Each row was made from one walk, in order. Every step used is in the known rows, and no mark comes twice. Write each row's walk.
Known rows:
sidufu > zipe > leleg: [ -3  -2   1   3   4   3   4  -1  -5  -5   1  -5   0   3  -5   2  -7   2
   9   6  -8 -10  -5   5  -1   9  -2  -3  -1   0   8  -1  -6  -1  -2  -1
   2   1   4   2  -6  -3   1   1   2   2   4  -1 -10  -2   5   4  -3  16
   9  -7  -4   0   4]
zipe > leleg > mabiz: [  0   4  -7  -9  -3  -3   2   1   0  -4   2  -5  -1   9   5  -4   4   7
   4   0  -7  -5  -5   4  -3   9   1   0   0   1   3  -8 -10  -6   7   2
   0   0  -1   2  -5  -5   0  -2   6   1   4   0 -18   0   5  -2  -7  13
   9   2   6   1   2]
togisu > noruti: [ 2 -1 -2 -3 -3 -1  2 -6 -2  7 -2 -1  2  4 -4  6 12 -2  1  4  0 -3 -3 -1
 -3 -4  6  5  3  2  7 -1 -3 -4  3  2  2  1  7 -3 -3 -6  4  1  1 -3 -3 -9
  0 -2 -1  2 -5 -1 -1 -4 -3 -3 -8]
goni > togisu > noruti > sidufu > zipe > leleg > mabiz: [  4   4 -16 -17   2  -2   4 -14   0   5   1 -11   8   8  -4 -11  11  10
  21   8 -17 -13 -12   8  -8   5   4  -6  -6   0  14 -13 -12  -4  12   0
   0   0   4   4 -16  -5   1  -1   6   3  -4 -14  -6   6   4  -7 -10  36
   2 -10   0   2  -3]
goni > leleg: [  4   0   2  -1   2  -5  -2  -2   1  -1   2   6   2  -2   4   0  -5  -2
  -2   7   4   4   8   7  -1 -10  -2  -5  -4  -2   3   7  -8  -1  -1  -5
   1   2   0   2  -2  -4   0  -4   0  -1   1  -4   3  -1   9   3   2   2
  -1  -3  -1   2  -3]
togisu > noruti > sidufu: [  7  -1  -1  -5   1  -2   1  -8   2  12  -3  -2   1  -5  -4  -5  16  -2
   6   6  -5  -5  -6   0  -5  -6   4   1   3  -6   7   3   0  -4   6  -2
   3  -2   0   3  -2  -1  -1   2  -2  -2 -10  -6   1  -1  -2  -1  -1   6
  -3  -6  -2  -6  -5]
zipe > leleg > goni > togisu > noruti: [  3   8 -15 -15  -7   3  -5 -10   1  10  -2   1   6   9   1   8  13  11
  12   2  -3 -13  -9  -1  -3   7   5   0   1  -2  11 -13 -13  -2   2   2
  -1  17   4  -2  -1  -8   5  -8   9   3   0  -5 -15  -3  -1 -15   1  15
   7  -5  -6   9   0]
sidufu > noruti > togisu > goni > leleg > zipe: [  2   3   6  11  -9  -5   1 -13 -20   2  11  -2   6  18  -2 -10  -2 -21
   1  12   5  14  17   2 -14  -2   0  -9 -12  -7  11  11   1  -9   8  -5
   0   0  -5   4   3 -14  14 -13   5  -5  16  -5   2   4  15  -9  -9   4
  -8 -13  -9  14 -16]
mabiz > sidufu > noruti > togisu > goni: [ -5   5  11   6  -9   3   1  -6  -3  -5  11   0  -1  19  -3  -8   3  -7
   6  -2 -12   3   6  -7  -5   1   1   2 -12  -7  12  -1   5  -6   4  -1
   0   6  -8   1  -2  -7   3  -6  -3   1  17   7  -4  -5   4  -6  -6   3
  -4 -13  -3   7 -20]
zipe > leleg > mabiz > sidufu: [ -1   4  -6 -12  -8  -3   2   4   5 -10   6   0  -4   7   3  -7   4   9
  13  -2 -16  -8  -3   1   0   7   2   4  -2  -1   4  -7 -13  -6   4   8
   2   6  -2   3  -4   4   1  -2   3   1  12   2 -18  -8   6   1  -5  10
  10  -3   7  -3   0]
sidufu > zipe > leleg > goni > togisu: [ -2   5 -12  -8   2   7  -2  -6   0   0   2  -2   3   6  -3  -1 -11  13
  16   0  -2 -14  -7   4   0  10  -3  -4  -4  -1  10 -13  -6   1  -4   0
  -3  16   1   3  -6  -8   3 -11   5   4   6  -2  -9   2   1  -8   5  22
   6  -9  -4  16   9]
togisu > noruti > sidufu > zipe > leleg > goni: [  4   0 -10  -7   0   2   1 -11  -1  11  -4  -7  -2   0  -8  -4   1   4
  20   8   0 -17 -16   4  -4   5   1  -4   5 -10  19  -7  -2  -6  -1   1
   1   7   2  10  -6 -11  -3  -3   0   1  -4  -6 -12  -2   0   3   5  19
   3 -12  -6   5   3]
togisu > noruti > sidufu > zipe: [  4  -4  -4   3   4   0   5  -9  -2   8  -3  -8   4   1  -6  -7   6  -4
  11   7  -4  -8  -8   2  -6  -4   4  -3   2  -4  14   3   2  -4   3  -1
   3  -2   5   3 -10  -1   1   3  -3  -1  -8 -13   7   3   0   7  -4  14
  -6 -12  -5  -2  -4]
noruti > togisu > goni > leleg > mabiz > sidufu > zipe: [ -4   3  -2  -4  -2  -4   1  -3  -3  -7  13  -1   9  24   5 -25 -10  -3
  14   4 -12   3   8  11  -7  -2   0  -7 -17  -5  14   2  -6  -4  10  -1
   8   6   0   1 -16 -13   7  -9   3  -3  15 -12   4   3  17   5  -1  14
  -5 -17   3  13 -16]
leleg > goni: [ 1  3 -8 -4 -3  1 -8 -1  6  4 -4 -1 -2  2  0 -1 -6  2  4 -5 10 -2 -3 -4
  1  2  1 -2  1 -3  4 -5  3 -1 -4  4 -1  9 -1  3  1 -9 -2 -8  1  1  1  2
 -2  0 -2 -1  8 -4 -4  0  1  8  4]
goni > togisu > noruti > sidufu > mabiz > leleg > zipe: [ -1   5 -10  -3  -2   0  11 -21  -8  14  -3  -3   9   3  -1 -10  21  -5
   9  11 -10   9   2  -7 -19  -3   4  -3   2   3   1  -3 -19  -5  11  -1
   1  -2   2   8   5   4   7  -4   3  -2   3 -22   9   3  -1 -10   3  29
 -14  -9  -6  -1 -10]
mabiz > leleg > goni > togisu > noruti > sidufu > zipe: [  3   1 -15  -9   7   7   5 -18   3  13  -4  -7   8  -1  -4  -6   8   6
  15   2  -6 -10 -12  -4 -12   0   4  -4   1   0  22 -14 -11   1   3  -1
  -3   7   2   7  -7  -8   0  -9  -1   5  -1 -16  12   6  -1  -5  10  21
  -6 -15  -5   9  -4]
leleg > goni > togisu > noruti > sidufu: [  8   4 -14 -14  -1   1  -6 -14   7  18  -6  -2   5   1  -1  -9  14   7
  14   2   1  -5 -10  -2  -4  -3   3  -3  -1  -6   8 -10  -2  -1   1  -3
  -1  11  -1   4  -3  -5  -1  -6   0   3  -8  -9   1   5  -5 -14   7  11
  -7  -9  -3   9  -1]
noruti > togisu > goni: [ -3   4   4  -3  -3   2  -2  -4  -7   7   7  -5   6  16   6  -8   1  -6
   0   2  -5   4  -2   2  -3   3   1  -7 -10  -8   5   2   7  -3   6  -1
   3  -2  -4   0  -3 -13   3   0   4   2   4   0   1   3   0  -7   3   2
  -5  -5  -4  12 -10]
mabiz > sidufu > noruti > togisu > goni > leleg: [  0   5  13   6  -9  -1   0  -8  -5  -6  11   3   2  20   2  -7  -2 -11
   6   6  -9   6  14   0  -8  -8   1  -2 -15 -10  14   7  -2  -6   2  -4
   1   7  -8   1  -3  -8   4 -10  -1   0  17   2  -1  -4  13  -2  -6   6
  -2 -17  -2   7 -20]
mabiz > leleg > goni > togisu > noruti: [  2   5 -13 -13  -3   5   1 -12   2  11  -3  -1   6   2   2   8  14   4
   4  -5  -3  -8  -9  -9  -9   0   6   3   5   5  16 -13 -17   0   3   5
  -5  13   5   2   0  -8   6 -11   4   5   0 -12   5   1   1 -11   5   8
  -2  -8  -3   8  -7]
mabiz > leleg: [  0  -2   3  -2   3   3   5  -4   0   1   2  -3  -1  -3   3   4   5  -1
  -6  -2  -6  -2  -2  -5  -6   2   0   2   3   6   8  -2 -11   3   0   0
  -5  -2  -1   4   2   0  -3  -2   2   1   2  -1   3  -1   4   3   2   1
   2  -2   0  -3  -3]
togisu > goni > leleg > mabiz > sidufu > zipe: [ -2   0  -4  -2   4  -4   3  -6  10  -7   7  -6   6  15  -8 -19  -8   2
  12   8  -9   0   7  11  -3  -4   2  -3  -7  -2  15   3 -13  -2   5  -4
   5   6   2   1 -14 -15   5  -7  -1  -3  15 -15   6   1  19  14   2   9
  -6 -11   4   6 -12]
mabiz > sidufu: [ 0  0  1  2 -4  1  3  3  6 -6  2  5 -1  4 -1 -4  2  1  7 -2 -9 -3  3 -3
  1 -3  0  7 -2 -2  0  0 -6  1 -2  5  1  8  0  0 -1  8  1 -1 -4 -3  6  2
 -4 -8  2  3  0 -4 -1 -8  2 -2 -2]
noruti > sidufu: [  4  -1   2  -1   3   0   2  -2   1   6  -1   0  -2  -6   0 -11   3  -2
   5   6  -1  -1  -6   3  -2  -5  -2  -4   0  -8   1   2   3  -1   0  -3
   0  -6  -6   5  -1   2  -8   2  -6   1  -4   2   0   1  -4  -3   5   4
  -3  -2   0  -1   2]
zipe > leleg > mabiz > sidufu > noruti > togisu > goni: [ -4   8   3  -6 -13   0   3  -7  -7  -8  14  -6  -3  26   0 -10   4  -5
  11  -3 -18  -3   0  -2 -10  11   1   1 -14  -7  14 -10  -3 -13  10   4
   1   5  -8   4  -7  -9   4  -6   6   3  21   4 -22  -3   9  -7 -15  15
   8  -9   4   8 -15]

Which walk is each row?
[ -4   6   0  -2 -13   1   6   0  -9 -15  10  -2  -1  16   7 -15  -1  -7
   8  -7 -10   0   9  -7  -9   1   4   5 -16   1   6 -10   3 -11  10   8
   0   3  -5   3  -8   7   2  -9   3   3  14   2  -4   1   5  -4 -21   4
  -2 -13  10   5  -9]  leleg > mabiz > sidufu > noruti > togisu
[  4   0  -7 -10   3   2   4 -14  -2   7   1  -7   8   4  -7  -5  11   7
  19  10 -15 -15 -12   5  -6   3   2  -6  -5  -6  14  -5 -10  -1   5  -6
   1   3   4   4 -10  -1   2   3   3   2  -4 -10  -7   0   0  -9  -3  34
   5 -14  -7  -1  -2]  goni > togisu > noruti > sidufu > zipe > leleg
[  0   5  14   3  -5  -1  -3 -12 -12   2  11  -1   5  17   4  -4  -5 -12
  -3   5  -1  10  11   3  -8  -4   1  -8 -15  -6  14   8   3  -5   7 -10
  -1   2  -7   3  -3 -18   3 -10   3   2   9   1   3   3  13  -6  -9   8
  -2 -10  -5   9 -20]  sidufu > noruti > togisu > goni > leleg
[ -1   6   1  -2 -10   0   4  -2   0 -15   7  -4  -8   9  -2  -5   4   0
  13  -4 -14  -7   1  -4  -6   6   2   8  -5   2   9 -12 -11 -10   3   6
  -1   7  -4   5  -5   3   1  -7   2   2  18   4 -21  -8   9   0 -18  10
  10  -5   9  -5  -6]  zipe > leleg > mabiz > sidufu > noruti
[ -1   0  -8   1   1  -5   5   1   4 -13   6   0   4   7   0 -17 -13   3
  14   6  -6  -1  10   7  -1  -7   2  -2 -10   2  11  -1 -10  -3   4   2
   3   7   4   2 -13   3   2  -9  -1  -3  13 -11   4   0  15  14  -6   9
  -5 -12   7   2  -4]  goni > leleg > mabiz > sidufu > zipe
[  1   8 -11 -14  -3   4  -7  -6   5   6   1   2   2   5   1   2   0  12
  12  -1  -1 -11  -6   1  -1   7  -2  -6  -2  -1   2 -12 -10   0  -2   1
  -3  14  -2   3   1  -3   1  -8   4   5   4   2 -15   0   0 -17   9  15
   7  -3  -1  12   8]  zipe > leleg > goni > togisu
[  2   3  -8 -10  -2  -1  -1 -10   0   6  -1  -1   9   5   1   6  15   4
   6   0  -6  -4  -1  -1  -3  -2   6   2  -2   2   4  -4  -9   0   4   0
   1   7   5  -4  -4  -3   8   0   6   1  -3 -12   4   1  -2 -13  -7   8
  -1  -7  -4   1  -7]  goni > togisu > noruti
[  4   1 -15  -6   5   4   0 -15   5  13  -4  -6   7   3  -5  -9   4   6
  20   6   2  -8 -10   1  -6  -2   4  -7  -2  -4  13 -12   0  -1   2  -2
   2  10   3   2 -10  -7  -1  -6   0   2  -7 -14   7   8  -2  -7   7  19
 -10 -14  -4  12  -1]  leleg > goni > togisu > noruti > sidufu > zipe
[  5   0 -11 -10   1  -2   3 -10  -3   5  -2 -12   2   7  -4 -10   8   4
  15   9 -11 -12 -13   6  -7   6   4  -1  -1  -4  15  -9  -9  -9  10   1
   2  -3   5   5 -14  -6  -1   2   5   2  -3 -11 -11   3   5   4 -11  24
   4  -7   1   0  -2]  togisu > noruti > sidufu > zipe > leleg > mabiz
[  4   4  -6  -6  -5   2  -5  -1   1   6  -1   0  -5   2   3   4  -4   8
   6  -1   4  -8  -7   0  -1  10  -2  -3   2  -7   6 -10  -5  -3  -4   6
  -2  10  -2   5   2  -9  -1  -6   1   3   2   6 -20  -5   0  -3   7   5
   7   1  -1   6   7]  zipe > leleg > goni
[  0   3   5  11 -12  -3   4 -11 -15  -2  13   4   6  20  -2 -17   1 -18
   9   9  -5  10  20   0 -14  -4  -1  -5 -13 -11  13  12  -3  -9   6   0
   1   7  -5   2   0  -6  16 -14   2  -7  23  -4   0  -4  15  -6  -8  -1
  -8 -23  -7  10 -17]  mabiz > sidufu > noruti > togisu > goni > leleg > zipe
[  2  10 -13 -11  -4   3  -6 -16   7  17  -7  -2   4   4   0  -7  11   4
  17   2   5   4  -6  -4  -7  -6   8  -2  -4  -6  -4 -11  -2  -2   4  -4
   5   8  -1   4  -1  -5  -5  -6   0   1  -6 -14   3   2  -6  -8   7  25
 -15  -5   0   9  -7]  leleg > goni > togisu > noruti > sidufu > mabiz
[  1   7   2  -1 -13  -3   1  -4  -9 -15  12   4   2  12  11 -15  -6  -9
   9   1  -7   6  14  -1  -9  -9   2   0 -20  -1   8   0  -4 -12  10   2
   0   6  -7   5  -9   4   1 -12   2   1  14   0  -4   0  15  -3 -20   8
  -2 -15  11   6 -12]  goni > leleg > mabiz > sidufu > noruti > togisu
[ -4  12 -13  -9  -5   6   2 -16   5  14  -4   0   6   8   4   5  12   4
   5  -2  -4   2  -4 -11 -12  -2   9   2   0   7   4 -14 -16   1   3   0
   2  12   3   4   4 -11   3 -11   2   4   1 -17   6   1   2  -5   7  23
 -11  -1  -1   6 -10]  sidufu > mabiz > leleg > goni > togisu > noruti
[ -1   6   1   2   1   0   1  -5   2   5  -3  -1  -4  -1   1 -12   1  -2
   6   3   0  11  -3   0  -5  -7  -1  -4  -6  -5 -12   2   3  -4   1  -5
   6  -5  -7   8   3  -3  -9   3  -4  -1  -3  -3   1  -1  -2   3   5  20
 -11   3   4  -2  -3]  noruti > sidufu > mabiz
[ -6  12 -10  -8  -2   8   0 -10   5   7  -1  -2   4   5   7   0  -1   7
   4  -5  -1   6  -2 -10  -9   1   2  -1  -4   5  -3 -13 -14   4   0   0
   0  11  -2   6   5  -6  -4 -12   1   4   6  -7   6   1   0  -6  15  21
  -8   0   2  10  -3]  sidufu > mabiz > leleg > goni > togisu
[  3  12 -11 -13  -7   3  -6 -16   4  18  -5   0   1   6   4  -4  14   8
  19   5  -4  -6 -12  -2  -8  -1   3  -4  -2  -8   0 -13 -12  -5   2  -3
   4  12  -3   6   0  -8  -5  -3   3   3  -2 -10 -14  -2  -3 -12   7  34
  -4  -5  -2   6  -2]  zipe > leleg > goni > togisu > noruti > sidufu > mabiz
[  1   7  -7  -6  -3   4   3 -13   5  19  -7  -3  -2   0   1  -3  10  -1
   7   2   3   1 -10  -9 -14  -5   6   0   4  -5   9  -9  -8  -5   1   0
   2   2  -2  11   4  -9  -7  -7  -4   1  -4 -10   4  -4   0   5   9  17
 -14  -3   1   1  -8]  togisu > noruti > sidufu > mabiz > leleg > goni
[ -2   3   8   5  -9   3   3  -4 -19  -6   8  -1   1  10   4   0  -5 -12
  -2  -3  -1   3   5  -6  -7   1   0  -1 -15  -3   2  -4  10  -6   4   1
  -2  -1  -5   0  -1   3   0  -5   4   3   6   5  -2   2   2 -10 -17   7
  -1  -9  -1   7  -6]  sidufu > noruti > togisu
[ -6   0  -9  -1   1  -1   6   3   3 -15   4  -3   0   8  -2 -15  -8   5
  14  -3  -9  -5   2   2  -2   2   1   6  -6   5   7 -10  -4  -3   5   5
   3   3   4   1 -12   4   2  -3   0  -1  11  -6   0   2   6  13  -6   8
  -4 -10   7   3  -3]  leleg > mabiz > sidufu > zipe
[  4   0   4   0   4  -4  -6  -7   3   6   2  -1   6   7  -2  -2   0  -1
  -2  10   1   8   5  10  -2  -5  -1  -7  -1  -6   9   9  -6   0   1  -9
   2   2  -2   2  -1 -19   3  -5   0  -2   5  -6   3   1  11   3   7   2
  -1  -1  -4   3 -12]  togisu > goni > leleg
[ -4   2   1   2   3   4   6  -8   1   7  -2  -2  -3  -4   3  -9   6  -1
   2   3  -5   7  -6  -5 -13  -4   0  -4  -1  -3  -2   1  -8  -1   2  -3
   1  -6  -6  14   4   2 -11   0  -4   2  -1  -5   5  -2   1   4  10  21
  -9   3   3  -6  -6]  noruti > sidufu > mabiz > leleg
[  0   7   3  -2  -5  -4  -3  -9 -10  -2  11  -7   7  20   5 -11  -3  -9
   1   5  -2  10  10   4 -11  -2   1  -8 -15  -2  13   2   2 -10  13  -6
   2  -1  -7   5  -8 -19   4 -11   6   1  12  -4   2   9  16  -4 -16   9
  -3  -6   3  12 -18]  sidufu > noruti > togisu > goni > leleg > mabiz
[ -3   5  -2 -10  -6  -6  -3  -2   0  -2  12   1   8  21  12 -22   0  -2
   8   5 -11   5   9   6  -5  -4   1  -5 -14  -7   8   5  -8  -7  10   1
   6   5  -5   2 -10  -9   4  -6   2  -1  14  -7  -2  -1  15  -1  -3   6
  -5 -13   5  10 -17]  noruti > togisu > goni > leleg > mabiz > sidufu
[  0   0  -8  -1   1   4  -2  -2   1   2  -1  -2  -3   5  -3   1 -15   6
  12   1   3 -15  -9   2   0  11   0  -2   1  -5  11  -8  -3  -1  -5   4
  -2  10   1   5  -5  -9   2  -7   2   2   5  -1 -12  -1   2   4   7  12
   6  -6  -4  10   7]  sidufu > zipe > leleg > goni
[  0   4 -16 -11  -1   4  -3 -13   0   7  -1  -4   7  12  -5   5   2   9
  18   4  -4 -18 -10   2  -3   9   4  -1   1   0  14 -15 -11  -1   0   3
   0  17   8   0  -8 -11   7  -8   6   3   2 -12 -10   1   2  -9   0  23
   6 -12  -8  12  -1]  sidufu > zipe > leleg > goni > togisu > noruti
[  1   9  -7  -9  -1   0   0 -14   2  13  -3  -2   7   4   0  -6  15   3
  11   5  -7   6  -4  -3  -6  -8   4  -3  -7  -3  -5  -2  -5  -1   6  -7
   8   0   0   1  -1   2  -1   3   1   0  -8 -15   6   3  -4  -7   0  28
 -12  -4   0  -3 -10]  goni > togisu > noruti > sidufu > mabiz
